Each row was made from one small tree. The marks that hang from a mark follow it in brackets, in alphabetical order. Every link used is in the known rows. Write each row's tree.
Known rows
ridaz{porokes}: -5.7, 0.5, 8.7, -3.8, 3.2, -4.4, -4.3, 3.9, 2.2, -11.7, 9.6, -13.1, 6.5, 5.0, 16.9, 3.8, 10.4, 0.1, -9.2, 6.5, 13.3, 7.9
dimi{ridaz{dute{lifu rutum{guzop}} porokes}}: -6.4, -1.3, -7.8, -4.3, 8.4, -10.5, 9.5, 2.6, 1.4, 2.4, 4.6, 13.2, -2.8, 7.7, -25.4, -12.4, 7.6, -0.9, -7.1, -3.3, 2.8, -6.3
porokes{ridaz{dimi dute{lifu rutum}}}: 5.0, -5.2, -15.4, 12.2, -5.6, 4.8, -10.5, 14.0, -10.5, 3.2, 4.1, -13.7, -9.9, 0.9, -22.6, -11.7, -7.6, -23.2, 0.1, -2.4, 14.0, -7.9
rutum{dute{lifu ridaz{dimi}} guzop{zakuf}}: 0.6, 7.3, 3.4, -2.4, -4.7, 14.3, 8.4, -13.0, 4.0, 6.8, -29.6, 28.5, 15.6, -1.2, -12.0, -5.9, -8.0, 3.6, 10.4, -7.5, -16.9, -9.9
gulod{ridaz{dimi dute{lifu rutum} porokes}}: 30.9, -12.6, -20.7, 11.0, -1.6, 5.1, -6.7, 5.9, 0.4, -0.9, 20.9, -12.3, -10.7, 2.9, -5.3, -14.5, 23.2, 0.7, 6.0, -8.4, 44.4, -0.1
lifu{dute{rutum{guzop}}}: -12.5, 2.7, -2.0, -9.7, 4.0, -10.0, 26.0, -7.7, -7.6, 6.3, -18.3, -7.0, -5.2, -2.2, 1.9, 8.7, -10.6, 19.1, 0.0, 6.4, -47.9, -7.8
gulod{ridaz{dute{rutum}}}: 13.9, -3.9, 5.2, -3.4, -0.7, 7.6, 14.4, 0.7, -0.7, 11.9, 4.3, -7.2, 1.4, -2.9, 7.4, 4.3, -15.6, -8.4, 6.9, 9.0, -4.9, 2.6
ridaz{dimi dute porokes}: 19.7, 0.2, -12.3, 4.7, 2.1, -18.5, 0.2, 10.9, 5.5, -17.6, 12.4, -11.7, -17.5, 4.4, 29.8, 4.2, 34.2, 7.7, -12.5, -4.7, 46.5, 2.9
ridaz{dimi dute{rutum} porokes}: 8.4, -5.4, -18.7, 9.3, 2.1, -14.7, -0.4, 5.3, -2.1, -17.5, 7.6, -22.7, -23.6, 2.9, 7.2, -2.8, 25.3, 9.1, -7.7, -2.1, 43.4, 6.1
rutum{dute guzop{vupa zakuf}}: -8.0, 24.5, 24.3, -17.2, 6.8, -0.4, 44.2, -8.4, -1.9, 6.7, -23.9, 35.5, 12.6, -1.6, -3.8, 2.8, -20.5, 5.2, 2.1, 10.6, -52.7, -10.2
lifu{dute{ridaz{dimi porokes} rutum{guzop}}}: -9.4, -6.8, -16.0, -0.5, 1.6, -15.0, -5.9, -8.9, -3.4, -8.8, 3.8, -2.2, -17.4, -3.8, 9.8, 5.5, 24.2, 29.9, -2.8, -8.0, -16.2, 0.1
rutum{guzop}: -29.6, 8.2, 6.3, -8.5, 0.5, -0.3, 14.3, -2.0, 2.8, 3.3, -10.4, -10.8, 14.3, 1.6, -3.6, 9.6, -0.6, 7.6, -6.0, 7.9, -26.8, -7.1
lifu{dute}: 15.7, 4.7, 13.9, -10.0, 2.4, -10.5, 14.6, 4.6, -0.6, 5.2, -9.8, -3.2, -1.7, -2.8, 33.9, 16.9, -17.7, 3.4, -1.3, 7.9, -21.8, -1.7
dimi{ridaz}: -18.8, 6.8, 27.5, -12.8, -1.8, -2.2, -7.9, 5.5, 9.4, 12.7, -7.2, -3.6, 10.1, -1.7, 6.5, 13.7, -39.0, -16.6, -8.3, 13.6, -11.6, -5.5
porokes{ridaz{dute}}: 0.6, 6.0, 10.0, -6.5, -0.3, -3.8, 8.7, 14.2, -3.0, 3.5, 5.9, 8.7, 5.0, 1.6, 16.6, 8.1, -11.0, -26.2, -11.2, 7.5, -17.4, -5.0
lifu{dute{ridaz{dimi} rutum{guzop{zakuf}}}}: -15.2, 3.4, 2.5, -6.1, 1.1, -4.0, 9.9, -15.2, -10.4, 6.2, -24.4, 6.4, -2.0, -7.4, 0.2, 1.2, -16.0, 30.8, 8.8, -2.7, -40.0, -3.8
gulod{ridaz}: -4.1, 1.4, 18.1, -8.6, -6.4, 15.2, 1.6, 1.3, 7.1, 15.3, 6.1, -10.6, 19.9, -2.5, 16.8, 11.5, -17.9, -9.6, 3.9, 11.4, -13.3, -2.0
gulod{ridaz{dimi dute{lifu}}}: 37.3, -3.9, -6.8, 6.3, -6.0, 7.7, -1.7, 11.4, 8.5, 13.9, 10.5, -5.5, 0.7, 0.2, 9.4, -1.3, 5.5, -8.9, 8.1, -4.5, 31.9, -5.8
dimi{ridaz{dute porokes}}: 9.3, 4.3, 13.6, -11.7, 6.7, -19.5, 2.6, 11.0, 10.4, -5.0, 11.8, 16.0, -5.0, 4.4, 25.4, 9.6, -0.7, -11.3, -16.5, 3.2, 15.5, 0.6
dute{ridaz{dimi porokes} rutum{guzop{zakuf}}}: -38.5, -0.2, -3.6, 1.6, 1.9, 3.1, -10.2, -15.7, -7.4, -9.8, -8.0, -4.0, 6.0, -0.1, -16.1, -11.2, 12.1, 27.4, 1.8, -5.6, -2.2, 3.7
dute{ridaz}: -10.6, 1.4, 20.6, 1.3, -2.4, 7.6, -14.2, 1.5, 2.6, 3.9, -0.2, -8.2, 15.0, -4.2, 11.1, 13.7, -24.6, -13.5, 1.7, 8.6, -9.5, 12.7
rutum{dute{ridaz{dimi}} guzop{zakuf}}: -12.9, 10.4, 8.5, -10.0, -5.7, 5.6, 13.7, -15.5, 6.2, 3.2, -29.7, 25.3, 11.2, -4.7, 7.3, 7.4, -6.5, 11.3, 2.3, -2.2, -31.6, -10.7

Write each row's tree
12.3, 0.3, -7.9, 7.6, -4.9, 0.7, -7.8, 19.0, -2.2, 4.7, 8.4, -0.4, -3.4, 2.7, -0.4, -4.8, 0.7, -24.9, -4.9, -4.9, 16.1, -11.5 : porokes{ridaz{dimi dute{lifu}}}
-6.3, 17.2, 22.7, -14.5, 9.8, -2.7, 24.2, -12.5, -1.0, -4.4, -1.8, 52.3, 12.0, -0.8, 6.1, -1.1, -1.2, 8.1, 1.6, 2.9, -42.9, 4.0 : rutum{dute{ridaz{porokes}} guzop{vupa zakuf}}
26.5, -3.0, -9.7, -1.3, -2.9, -6.1, -2.6, 8.5, 10.8, -5.3, 23.9, -1.3, -9.2, 1.8, 34.3, 4.5, 33.6, 5.9, -6.4, -5.3, 35.7, -4.2 : gulod{ridaz{dimi dute porokes}}
22.8, 0.4, 14.8, 0.2, -5.4, 16.4, -2.8, -1.8, 6.0, 5.9, -9.5, 15.2, 14.3, -2.6, 2.6, 5.6, -24.6, -27.7, 9.0, 2.7, -9.7, 5.9 : rutum{dute{lifu ridaz}}
1.6, -4.3, -2.4, -1.8, -7.6, 4.9, -18.4, 3.4, 11.0, -1.7, 20.1, -15.2, 2.0, 1.3, 22.1, 5.1, 22.8, 7.7, -3.8, 0.0, 23.2, -4.8 : gulod{ridaz{dimi porokes}}
-1.5, -13.4, -12.6, 18.8, -3.6, 8.1, -37.1, -0.5, -4.1, -10.5, 13.0, -22.7, -4.3, -0.1, -21.4, -14.1, 6.9, -1.5, 6.7, -6.7, 40.5, 13.6 : dute{lifu ridaz{dimi porokes} rutum}
-13.6, -10.0, -6.0, 11.7, -3.8, 1.7, -31.7, -1.6, -1.4, -13.1, 10.9, -26.2, -8.5, -2.2, -2.0, -0.3, 8.4, 5.0, -0.2, -0.3, 27.3, 13.5 : dute{ridaz{dimi porokes} rutum}
22.7, -7.3, -9.3, 9.8, 8.7, -4.7, 7.5, 6.0, -7.3, -10.6, 10.1, -7.5, -6.8, 7.6, -9.5, -15.2, 11.9, -4.8, 1.5, -2.2, 36.3, 11.9 : ridaz{dute{lifu rutum} porokes}
-6.3, -8.4, 10.6, 12.1, -1.5, 19.3, -20.1, -2.0, -7.5, 8.7, -1.5, -17.2, 11.4, -3.2, -26.6, -8.4, -32.7, -18.3, 14.7, 5.1, 0.2, 16.1 : dute{lifu ridaz rutum}
-5.5, -3.7, 1.7, 6.9, -3.8, -3.0, -31.5, 3.2, 6.5, -13.2, 15.2, -14.3, -2.3, -0.5, 17.5, 6.6, 15.0, 3.3, -5.3, -3.1, 30.3, 10.0 : dute{ridaz{dimi porokes}}
10.1, -9.3, -7.1, 4.3, 0.0, -12.8, -18.8, -3.5, -4.7, -11.8, 8.8, -10.9, -20.5, -4.8, 22.0, 4.7, 7.3, 15.3, -0.5, -4.9, 8.9, 10.3 : lifu{dute{ridaz{dimi porokes} rutum}}
-25.0, -4.7, 0.4, 6.0, -0.2, 16.1, -6.8, -7.7, -6.7, 10.7, -6.0, -9.5, 16.2, -0.8, -40.2, -7.5, -16.5, -3.7, 11.5, 1.5, -21.8, 6.4 : dute{lifu ridaz rutum{guzop}}
1.8, 3.2, -2.8, -0.1, -6.8, -6.2, -4.3, 16.2, 0.3, 0.4, 5.7, -3.2, -8.5, -0.2, 16.5, 8.9, 3.0, -18.9, -12.0, 0.2, 3.6, -12.5 : porokes{ridaz{dimi dute}}
0.2, -0.8, 5.6, -6.8, 6.2, -16.8, 2.8, 6.3, 2.4, -3.8, 7.8, 3.7, -12.1, 3.1, 5.3, 1.2, -6.8, -8.5, -11.8, 5.5, 14.0, 4.1 : dimi{ridaz{dute{rutum} porokes}}
12.6, -4.5, 1.0, 0.9, 7.2, -7.4, -2.9, 8.3, -0.6, -1.3, 10.4, 6.3, -7.9, 5.3, -11.9, -11.8, -7.1, -15.3, -3.6, -0.3, 25.9, 4.0 : dimi{ridaz{dute{lifu rutum} porokes}}
24.1, -1.3, 4.3, -8.2, 2.8, -2.5, 12.2, 5.8, 7.8, -1.9, 23.6, 10.4, 4.5, 3.0, 36.9, 5.7, 20.6, -2.0, -5.1, 1.5, 14.3, 3.2 : gulod{ridaz{dute porokes}}
8.4, -5.4, -0.1, 4.4, -4.4, -5.9, -14.5, -2.6, -5.0, 4.0, -6.5, -15.2, -17.9, -10.2, 13.9, 11.3, -20.4, 6.3, 7.2, 0.2, -8.7, 5.0 : lifu{dute{ridaz{dimi} rutum}}
-21.7, -10.1, -20.2, 14.2, -1.7, 7.1, -25.4, -6.3, -3.2, -6.8, 7.8, -17.0, -0.6, 2.1, -33.1, -13.4, 22.6, 12.4, 3.7, -11.3, 18.4, 4.4 : dute{lifu ridaz{dimi porokes} rutum{guzop}}
-7.7, 6.8, 11.9, -12.6, -4.4, 5.4, 13.5, -10.5, 9.7, 4.5, -15.4, 22.7, 12.3, -4.4, 9.1, 17.9, -7.3, -6.6, -1.9, 4.2, -44.5, -3.9 : rutum{dute{ridaz} guzop}
-12.5, -2.1, -23.9, 6.6, -4.7, 2.1, 1.6, 8.1, -10.0, 6.0, -1.3, -5.0, -6.8, 3.3, -35.1, -11.6, 9.9, -8.4, -3.7, -6.8, -8.0, -17.6 : porokes{ridaz{dimi dute{lifu rutum{guzop}}}}
-2.7, 5.3, 0.7, 0.3, 10.9, 4.2, 36.3, -6.4, -14.3, 7.4, -24.9, 7.1, 13.9, 4.9, -33.9, -19.9, -9.6, 10.0, 9.7, -0.5, -10.9, -2.1 : ridaz{dute{lifu rutum{guzop{zakuf}}}}
25.0, -2.0, 1.0, 6.9, -11.0, 12.3, -17.0, 1.5, 9.7, 4.0, -9.1, 6.1, 0.0, -4.7, 1.0, 4.6, -11.7, -20.4, 7.7, -3.3, 14.6, -0.3 : rutum{dute{lifu ridaz{dimi}}}
8.7, -2.0, -15.6, 2.6, -5.2, 3.7, -8.0, -6.4, 11.8, -8.7, -0.2, 17.8, -0.4, 2.8, -1.1, -2.1, 30.3, 3.6, -1.9, -12.7, 6.1, -5.2 : rutum{dute{lifu ridaz{dimi porokes}} guzop}
15.1, -2.0, -0.8, 0.3, -7.6, -1.5, -16.4, -2.5, 12.9, -15.2, 2.9, 9.5, -8.1, -2.2, 26.5, 11.6, 15.8, -3.0, -6.1, -2.9, 15.6, 4.4 : rutum{dute{ridaz{dimi porokes}}}
-32.5, -7.1, -15.2, 6.2, -2.6, -1.1, -19.2, -8.7, -0.6, -11.6, 7.5, -16.1, -4.8, -0.6, -13.3, -0.6, 23.6, 18.2, -3.7, -3.9, 5.1, 4.5 : dute{ridaz{dimi porokes} rutum{guzop}}
3.4, -5.8, -32.4, 11.1, 4.3, -9.8, 5.4, 2.4, -3.6, -11.1, 5.1, -13.3, -14.4, 7.8, -21.4, -15.5, 41.2, 16.7, -3.5, -11.3, 34.2, -3.9 : ridaz{dimi dute{lifu rutum{guzop}} porokes}
-0.1, 9.0, 16.2, -9.8, 1.1, 17.1, 21.5, -15.0, 0.8, 10.1, -28.1, 37.9, 27.9, -0.4, -11.5, -5.7, -20.9, -3.9, 11.4, -0.6, -39.5, -5.0 : rutum{dute{lifu ridaz} guzop{zakuf}}
-10.3, 16.4, 16.7, -12.6, 14.3, -9.2, 40.9, -9.8, -18.7, 10.5, -18.0, 18.3, -0.5, -4.8, -8.2, -3.4, -29.3, 25.1, 9.8, 9.6, -61.8, -4.3 : lifu{dute{rutum{guzop{vupa zakuf}}}}
-21.6, 6.3, 1.1, 6.6, 6.5, 6.8, 11.5, 2.7, -11.8, 10.3, 0.2, -10.7, 4.9, 0.6, -50.5, -12.0, -16.8, -2.0, 9.8, 8.6, -21.6, 1.1 : dute{lifu rutum{guzop{vupa}}}
